In the rows, 128 means zero.
Known rows, with every way that one mark hangs from another
mutuk(bolo nole): [127 142 109 152 123 126 105 145 159  95 142 161 144 131 141 127 160 200
 110 151 142  88 144 140 125 151 158 132  92 106 161]
bolo(nole(kefaz loze mutuk)): [119 133 169 158 138 134 138 153 155  94 163 152 158  89 108 134 118 108
 133 141  73 189 133 102  91 156 147 100 172 111 165]
pefif(loze(bolo(nole) fasi)): [125 139 138 117 136 169 140  78 136  93  97  80 177  65 198 106 164 144
 143 129 115 148 155 137 140 151 150 162 152  97 115]
nitemuv(sekepos(mutuk(loze(nole)))): [112 156 119 106 151 128 116 108 146 120  47 147  90 141 190 134 123 154
 118 131 119 134 143 107 151  86 167 122 142 115 147]
kefaz(nole): [119 162 114 131 126 139 113 135 134 137 120 118 135 166 156 130 148 136
 111 117 151 152 127 146 139 140 143 109 153 129 131]
sekepos(mutuk(bolo) nitemuv): [131 111  92 149 180  96 135  71 146  80  87 181 114 136 167  83 157 177
  90 134 108 135 149 101  98 110 119 139  87 123 149]
kefaz(nole(loze(bolo))): [118 164 147 145 141 135 136 121 136 134 129 116 152 150 186 147 165 147
 124 138 154 160 122 129 130 138 149  96 175 139 148]
fasi(loze(nole(bolo mutuk) pefif)): [106 139 151  68 102 128 102 169 148 105 107 100 153 123 144 119 144 128
 109 119  69 162 133 112 170 121 141 145 158 150 114]
sekepos(mutuk(nole(bolo))): [100 127 100 129 146 113 134 117 156 127  94 168 109 129 137 114 145 165
 101 119 102 132 126  98 118  97 144 115  98 100 166]
pefif(loze(fasi)): [119 126 144 109 110 150 129 119 111 100  95 105 146 106 187 120 150 128
 127 111 131 137 146 154 133 129 141 165 131 112 104]
sekepos(mutuk(nole(loze(fasi))) nitemuv): [143 117 136 125 170 105 141  92 143 103 103 189 117 113 177  94 176 189
  98 126  80 128 158 103  83  82 132 109 112 105 170]
nitemuv(sekepos(mutuk(bolo nole))): [111 154  86 152 158 106 108 131 160 108  85 193  99 139 190 129 161 186
 108 135 123  96 135 104 126 116 159 138 111  91 168]
bolo(mutuk(sekepos(nitemuv)) nole(loze(pefif))): [129 152 111 173 182 138 150  92 156  48 175 163 141 103 149  82 170 162
  85 135  48 187 188  67 111  89  92 105 163 105 184]
sekepos(mutuk nitemuv): [137 104 103 120 178 106 144  75 135 112  91 163 101 124 155  83 142 144
 105 121  83 148 146  94  99  84 103 125 110 124 132]
pefif(loze(bolo)): [112 112 125 115 126 159 138 106 123 117 110  89 147  95 190 119 148 119
 142 135 127 132 137 120 141 125 138 156 140 123  93]
sekepos(mutuk(bolo(nole(loze(pefif)))) nitemuv): [128 137  85 170 185 102 151  77 175  56 126 185 141 118 151  82 159 177
  83 141  72 152 155  87  96 105  97 138 129 116 174]
loze(bolo fasi nole): [162 158 178  66 143 134 115  71 127 103  59  77 158 100 190 123 169 168
 154 146 125 139 147 137 160 163 169 127 159 120 117]
kefaz(nole(bolo loze mutuk(sekepos))): [ 80 147 140 137 112 114 112 157 149 109 122 150 134 202 169 142 144 146
  72 105 156 217 108  99 125 156 148  72 157 132 176]
bolo(nole(kefaz loze)): [110 140 153 169 139 141 148 128 152 103 165 166 157  85 103 131 117 130
 129 146  79 158 142 104  89 137 137 107 175 113 177]
mutuk(bolo loze): [110 136 134 158 115 136 122 118 148  74 116 146 146 141 158 133 140 185
 102 151 179 110 149 147 141 143 170 128  80 130 158]
pefif(loze): [105 112 113 123 112 155 128 133 121 116 121 110 134 116 159 122 128 112
 123 118 123 135 138 135 129 112 125 161 134 120 104]
pefif(loze(fasi nole(bolo mutuk(sekepos)))): [101 126 147  60  95 138  94 123 133  71  52  98 143 141 201 114 139 147
  98  98 127 193 144 122 153 156 160 142 144 105 122]
nole(bolo): [ 90 122 121 134 124 119 126 128 141 131 108 134 134 147 114 131 123 148
 117 117 145 144 108 110 128 135 136 117 119 126 148]
mutuk(loze(fasi nole(bolo)) sekepos): [104 145 162  75  97 140  99  80 142  73  53 129 139 152 182 116 135 203
  82 120 163 160 162 120 164 138 177  96 115 115 169]
nitemuv(sekepos(mutuk)): [111 149 105 134 164 109 126 115 133 138  75 164  86 136 179 130 133 127
 122 120 108 129 121  96 128  98 132 133 137 111 141]
pefif(loze(bolo(mutuk(sekepos)) nole)): [118 134 127  90 150 169 120  83 118  71  87  83 136  95 219 106 171 139
 122 137  94 172 180 103 155 114 148 145 154 111 114]
nitemuv(sekepos(mutuk(bolo loze(nole)))): [108 161 110 127 155 119 109 106 155  89  43 165 101 151 203 137 137 184
 105 141 139 125 146 114 147 114 179 138 122 114 161]
bolo(mutuk(loze nole(kefaz) sekepos)): [108 143 150 148 136 163 126 119 129  60 141 176 121  85 175 100 177 170
  96 149  93 146 204  95 131  90 177  74  93  93 175]
loze(nole(kefaz mutuk(bolo)) pefif): [133 165 146  96 112 111 110 151 149  45 108 121 150 113 148 115 148 115
 129 154  87 166 151 111 154 159 154 125 155 121 114]

Rows
[137 125 159 110 140 102 142 112 149  72 142 136 137 123 190  94 167 123
 106 147  94 180 145  55 135 121 102  88 151 137 126] -> nole(loze(bolo pefif) mutuk(sekepos(nitemuv)))
[128 163 144 113 114 144 125 107 165  52 125 118 157 108 166  94 146 142
  97 123 105 182 171 124 165 151 144 104 130  99 148] -> bolo(nole(mutuk(loze(fasi pefif) sekepos)))
[133 122 119 142 175 131 128  88 120  77 129 157 108 124 166  79 170 159
  93 123  89 169 183  83 117  95 113 105 113 117 153] -> bolo(mutuk(sekepos(nitemuv)))
[ 93 161 159 141 133 140 150 112 133  65  91 115 146 123 164 113 180 160
 114 123 136 166 160 115 161 102 165 109 107 110 155] -> nole(bolo(mutuk(loze(fasi pefif))))
[126 145 153 138 163 147 134  93 123  76 136 153 132  66 191  96 200 157
 129 159  84 150 184  74 135 116 160  84 118  96 154] -> loze(bolo(mutuk(nole(kefaz) sekepos)))
[ 67 131 158 154 131 144 135 106 125  60 107 174 126 111 155 106 151 151
  95 134 121 190 172  73 131 106 171  73  96 111 183] -> nole(bolo(mutuk(loze sekepos)) kefaz)
[ 82 173 144 143 132 149 119  98 130  77  79 132 140 171 204 113 188 189
  73 106 172 198 164 127 155 127 180  80 118 111 180] -> kefaz(nole(bolo(mutuk(loze(fasi) sekepos))))
[114 150 116 173 131 154 125 103 176  69 130 143 165 121 134 122 130 199
 100 154 154 127 156 147 139 158 168 131 101 110 174] -> mutuk(bolo(nole) loze)
[ 73 139 156 149 108 109 154 156 140  90 141 171 153 116 118 134 135 113
 119 139 103 160 120  73 112 108 129  98 160 130 162] -> nole(bolo kefaz loze(pefif))
[134 153 180 103  99 128 135 139 139  76 103  96 144 121 176 119 158 117
 127 131 135 155 150 142 171 132 160 115 115 120 105] -> nole(mutuk(loze(fasi pefif)))
[160 168 178  83 168 140 119  53 113  59  64  93 143  96 224 106 203 180
 131 141 108 172 184 109 161 141 168 111 147 106 144] -> loze(bolo(mutuk(sekepos)) fasi nole)
[120 159 175 105  99 133  94  75 134  17  70 166 156 118 208 111 158 210
  81 152 158 144 190 131 147 164 194 106 101 111 172] -> mutuk(bolo loze(fasi nole(kefaz)) sekepos)
[143 168 184 150 183 154 154  61 125  63 107 111 175  30 180  99 202 150
 163 150  77 179 181 109 131 151 175 112 149  90 152] -> loze(bolo(mutuk nole(kefaz)) fasi)
[131 154 153 122 152 163 129 112 129  84 100 105 125 120 156 131 151 158
 126 142 113 157 179 134 152  96 175 112 127 116 150] -> bolo(mutuk(loze(nole)))
[ 75 120 172 158 120 113 143 147 133 110 130 181 144 123 114 145 121 134
 119 134 124 163 113  82  89 127 151  91 147 131 180] -> nole(bolo kefaz loze)
[102 124 146  87 117 141  96 140 134 130  95 121 149 127 136 126 131 169
 105 117  89 138 131 121 143 121 149 149 148 152 141] -> fasi(loze(nole(bolo)))
[ 93 113 114 145 166 123 126  94 132  85 106 161 113 145 147  90 160 177
  85 116 111 181 156  66 119 106 121  97 105 117 171] -> nole(bolo(mutuk(sekepos(nitemuv))))
[122 159 120 157 135 137 150 133 166  97 175 133 159 105 111 129 128 129
 119 138  87 146 133 116 122 122 109 127 180 116 159] -> bolo(nole(loze(pefif)))
[122 143 155  98 110 131 134 110 148  70 119 107 137 117 194  98 155 116
 112 147 131 169 158  90 183 133 141  90 114 125 111] -> nole(mutuk(loze(bolo pefif) sekepos))
[148 168 163  98 132 121 149  85 125  87  97  85 165  81 193 107 192 133
 153 144 128 129 146 122 172 136 134 130 141 123 101] -> loze(bolo fasi pefif)
[131 143 167 113 155 130 156  50 127  91  57 124 134  95 215 112 170 154
 124 136 137 146 156 126 146 107 170 114  95 117 140] -> sekepos(mutuk(loze(bolo fasi)))
[130 166 184 138 127 125 147 147 152  61 153 137 175  75 137 120 150 105
 134 138  63 190 146 110 116 152 142 108 182 105 153] -> bolo(nole(kefaz loze(fasi pefif) mutuk))
[138 175 198  70 113 149 137  78 134  59  69  88 172  66 201 109 177 146
 151 167 117 139 178 120 183 126 183 102 150 119 107] -> mutuk(loze(bolo fasi nole(kefaz) pefif))
[104 137 147 156 107 145 114 135 159  67 135 183 153 103 155 119 158 201
 108 171 145  95 168 130 128 140 200 103  75 103 168] -> mutuk(bolo loze nole(kefaz))
[106 100 109 142 168 101 140 103 165 120 105 197 109 135 144 101 149 195
  87 124  85 144 133  71  82  76 126  99 111 112 185] -> sekepos(mutuk(nole(bolo loze)) nitemuv)
[ 92 130 171 106 139 149 109 140 115  97 100 139 150  90 147 118 157 153
 115 129  55 165 163 101 132 107 169 132 152 139 151] -> fasi(loze(nole(bolo(mutuk) kefaz)))
[104 153 113 144  97 127 119 106 152  32 128 160 144 145 186 102 156 175
  66 151 166 123 171 116 169 129 134 118  86 127 150] -> mutuk(bolo loze(pefif) sekepos)
